Known rows, with every step that occurs:
K-W-S-D-Y: [ 18   7  -2  -1 -26  -4 -11   8  16  -4 -11  17  -3  -7 -18 -10 -34  17
  -5 -43   7 -21  -3  -6 -13  -4  -3  12   1 -13]
R-S-D: [ 16   0  10 -10  -8  10  -3  12   4  -8  -2  15  -1   4   4  -1 -23   9
 -16  -5   7   4  -3  -9 -12  -8  10  -5   0 -14]
K-S: [  9   7  -8  -2  -6   2   6   3 -12   8  -3  10   5   6  -7  -3  -4  -5
  -9 -10  -1  -8 -11   3  -2 -14   9  -2  -4 -28]
Y-D: [  6   7 -10  -5   6  -6   3  10   5   1   9   5  -3   6 -15   4   4 -12
  11 -13   1  -8 -10 -13   2  17   8 -11 -11  -5]
W-S-K-D: [  9  21   3 -13 -21  -5   2  -2   7   8 -16 -18   3 -11   2  -7 -32   2
  20 -29  33  -9  -1 -12   2  -5  -6  -5   8   2]
C-K-W-S-D-Y: [ 16   8   0  -8 -20 -14   1   0  23   6 -23  14  -9  -8 -28 -15 -42  17
  -5 -58  13  -9 -12   5  -7  -2  -6  13   4 -11]
C-K: [ -2   2   4  -7   6 -10  11  -9   7  10 -11  -3  -6  -2  -8  -4  -7   0
  -1 -14   6  10  -9  12   6   2  -4   0   2   3]
W-K: [ 11  15   5  -9  11 -10  -1 -12   3  10 -11   4   2   2  -2   6 -15  10
   8   6  -2   4   6   8  10  13  -8  -7   0  21]
C-K-W: [ -1  10  -6   1  -3 -12   8 -12   1  13 -18   3 -17   0 -17  -6 -11  -3
  -3 -17  14   1 -15   6   0   1  -8   0   0  -4]
W-K-S-D-Y: [ 37  26   2 -15  -4  -6   4   8   4  10 -15  30  11  -1 -17   4 -43  10
  -3 -31 -15 -14  -3   2   5  -4  -5   1  -2  13]
J-K: [ -7  -4 -11   8  10 -10   4  -8  -8  -2 -11   3   5  -6  -7  -2  -5  -1
  14  -1  21   8   4  -4  -4  -9 -12   6   5   8]
D-K: [ -6  -7   0   9  -9 -12   6 -11  -8  -4  -2  -2   2   9   8  -4   4   6
  -1  -8  16   0  -8  16   1  14 -21   5  -3  -8]
Y-D-K-J: [  6   6   6   3  -3 -15  11  -4  -2   0   3   5  -3  17  -6   8   6  -8
  10 -30  10 -15 -25  13  10  33   1   1 -16 -27]
C-W-K: [  4  19  -4  -3  -1  -8  14 -16  11  15 -18  -6  -3   4  13   1 -16  21
   8 -16  -8  -5  10  10   1  15 -13   0  -1  25]
C-W-S: [ -8  -1  -7  -1 -19  -3   9  -9  18   5  -8 -13   0   2  10 -13  -7  25
  -3 -35   4  -9   9  11 -12   3   2  12   3 -20]
R-S-K: [  3  24   7 -22  -6  -2   5  -9   2   6  -9  -3  -1   7  -1  -5 -21   4
   2  -6  20  -3   0  -8   3   0   0   2  12   2]
S-D: [ 11  -9   6  -2  -2   6   7  11   2  -6  -3   9  -8  -7   3   5 -17   4
  -5 -14  -1   2 -11  -6  -7  -4   3   2  -6   3]
J-R-S-K-W: [  0  20 -17 -17 -20   3  -3 -11  -5  11 -27  -6  -9  11   1  -8 -32  15
   1 -23  11   2 -19 -15   2   3 -10  13  10 -21]
W-S-D-K: [  4 -18   8   0 -20 -11   7  -4   2  -9  -8   2  -1   4   9  -7 -19  24
  -9 -34  28   2 -14  18  -8  10 -10  10  -5 -27]
K-J-R-S: [  6   1   9 -15 -10  16 -13  -3   1   1 -14  -1   7  14  12   2 -17  17
  -9 -17 -16   8 -10   6  10   1  15  11   1 -45]
W-C: [ 2 -4 -3  5  9 -4 -8  6  1  7  2 -5  1  4  2 -6 18 10 -9 -5 -7  9  6 -2
  8  4  8 10  4 -1]
Y-D-K-J-R-S: [  7   3  -1 -12 -13  -2  -2  -4  -1  -2  -7   2   7  30   6   2 -11  10
   2 -37   1   1 -29   9  12  33   2   5 -11 -55]
C-W-S-K: [-10  13  -6 -14 -20 -10  23 -19  18  14 -19 -23  -8  -2  10 -15 -20  25
   9 -49  15 -14   3   6  -6   7  -5  19   8  -3]
W-C-K-S-D: [ 20  -3  -1  -7   6  -8  18  11  -2  17 -15   9  -6   3 -10  -9 -10  10
 -26 -42  -2  13 -22   6   5 -12  15   9  -3 -23]
K-W-S: [  0   3  -8   3 -18  -7 -10  -6   4   6  -8   0  -6   3 -11 -10 -11  13
  -4 -16  18 -11  -4   2  -8   0   3   3   1 -32]
Y-D-K-W: [  2  10 -19  14 -12 -22   8  -4  -7   0   1   9 -10  17 -16  -3   4  -7
   9 -22  26 -18 -27  -2  -3  31 -16  -6 -15 -19]
C-K-J-R-S: [  3   3  14 -23  -5   7   0 -11   7  12 -24  -5   0  13   4  -3 -25  16
 -10 -32  -9  19 -17  18  17   3  12  11   4 -41]

Rows:
[  6 -15   7   7 -12  -7  14   0  -5 -10  -5   6  -5   2  11   1 -15  10
  -5 -20  17   2 -19  11  -6   9 -17   7  -9  -5] : S-D-K
[ 14  34   7 -15 -18   4  -3   2   0   6 -13  -7   3  -1   6  -2 -33  -6
  12  -6  31  -6   0 -22  -2  -9  -7 -16  10  10] : R-S-K-D
[ 10 -14   7  -8 -11   0   0   7  11  -5  -6   4  -3  -6   1  -5 -23  19
  -9 -27  10   2  -4   1  -8  -3  11   5  -2 -21] : W-S-D
[  8  27  23 -23  -6   1   6 -12   1  10 -14   1  -3   9   2   2 -25   3
  -1 -16  10 -11  -6   1  10   2  12   9  10 -17] : R-S-K-J
[ -1  12  -6 -26 -10   5   2  -8   1   7 -18 -12   2   8  10  -6 -29  17
   5 -22   3  11 -10 -10  10   4  -7  14  12 -12] : J-R-S-K
[  2   2  -9   4  -3 -18  11  -1  -2  -4   8   3  -1  15  -8   0   8  -6
  11 -19  18  -7 -18   3   3  33 -12  -6 -12 -11] : Y-D-K
[ 30  15   3 -13   2  -3  12   3  -7  12 -16  22   0   2  -6   8 -37  10
 -10 -16  -5  -1 -15   5   3  -7   3  -9  -9  -6] : W-K-S-D
[  8 -11 -10   3 -32   3  -3  -3 -11  -7 -22   7  -7  16  13  -6 -31  26
 -16 -29  15  10 -31   1 -11   8 -21  12  -7 -41] : J-R-S-D-K-W
[ 10  10 -18   2  -9 -18  17   3 -15   3   5  13   6  22 -15  -2   3 -11
   0 -29  16 -16 -28   6   2  18  -5  -8 -16 -39] : Y-D-K-S
[  0  -2   2  -3  15 -14   3  -4   7  16  -9 -10  -5   3  -5 -11  11  10
  -9 -19  -1  20  -2   9  13   6   4   9   6   3] : W-C-K
[ 17  36   0  -8 -19  -3  -1   5  10   5 -12  -5   8 -16  -6  -1 -32 -12
  31 -31  12 -20   5 -23   5  -5 -22  -1  10  42] : S-K-D-Y
[ 19   2   5  -5  -9   3  -1  15  13  -9  -3  17   2 -10  -8   1 -24   4
   1 -27 -10 -10   0  -9  -5  -3  -5   9  -1  20] : S-D-Y
[  2  -5  -5  -4  -8  -7   8  -3  -4  -1  -6  -5   1  19   4   7  -2   6
  13 -44  -6   0 -35  12  16  38  -5  11 -17 -40] : Y-D-K-J-R
[ 12 -11  -1 -15 -12  17  -6  12   3  -7 -13   3   1   4  14  -1 -32  22
 -14 -19  -7  19 -14  -9  -5  -5   4   7  -2 -23] : J-R-S-D
[  1   6 -18   7 -21 -25  -1  -7   1   1  -2   5  -5  19 -18 -10  -2   6
   6 -37  35 -18 -21   6  -5  30  -9  -2 -11 -43] : Y-D-K-W-S
[ 12  17 -11  13  -9  -7 -11   6   3  -6 -13   5  20 -17 -14  -3 -24 -12
  33 -17  21  -6  15 -21  -4 -18 -27  -4  10  36] : J-K-D-Y
[ 19  32  -6 -21 -29  10 -13   7  12   4 -22 -11  18  -4   4  -7 -49   7
  23 -36   4  -3   1 -27   8  -6 -21   5  16  16] : J-R-S-K-D-Y
[  1   5 -19   5   4 -10  10  -4 -19   6 -14  13  11   0 -15  -4 -10  -6
   3 -10  18   1  -7   0  -4 -24  -4   1   3 -18] : J-K-S
[  4   4 -14  14   0  -6 -11   2  -5  11  -3   1  -9   6  -6  -9  14   9
 -10  -7   0   1  -2  -9   2   4   3  11   2  -8] : K-W-C
[ 12  27 -12  -6  -7  -6  20 -13   0  23 -20   5   3  10   5  -2 -22  16
  -2 -25  -8 -13  -2  14  -2   1  -4  -1  -4  -4] : C-W-K-S
[  2  18 -12   0   0 -13   3  -8  -4  18 -14  -7 -16   2  -9  -9   2   8
   1 -21  11  -5  -9 -13   8   7  -4  17   8   3] : S-K-W-C
[ 19  21   0   4 -19   4 -14  15  10  -3  -1   0  15 -11  -6  -1 -19 -11
  19 -15   2 -15  11 -17  -1  -9 -15  -9   4  27] : K-D-Y
[ 22  18  -7  -9 -10  -2  28  -1   1  16 -23  13  -4   3   7   3 -38  21
  -9 -38  -9 -10 -11   7  -9  -3  -2  -1 -11   0] : C-W-K-S-D
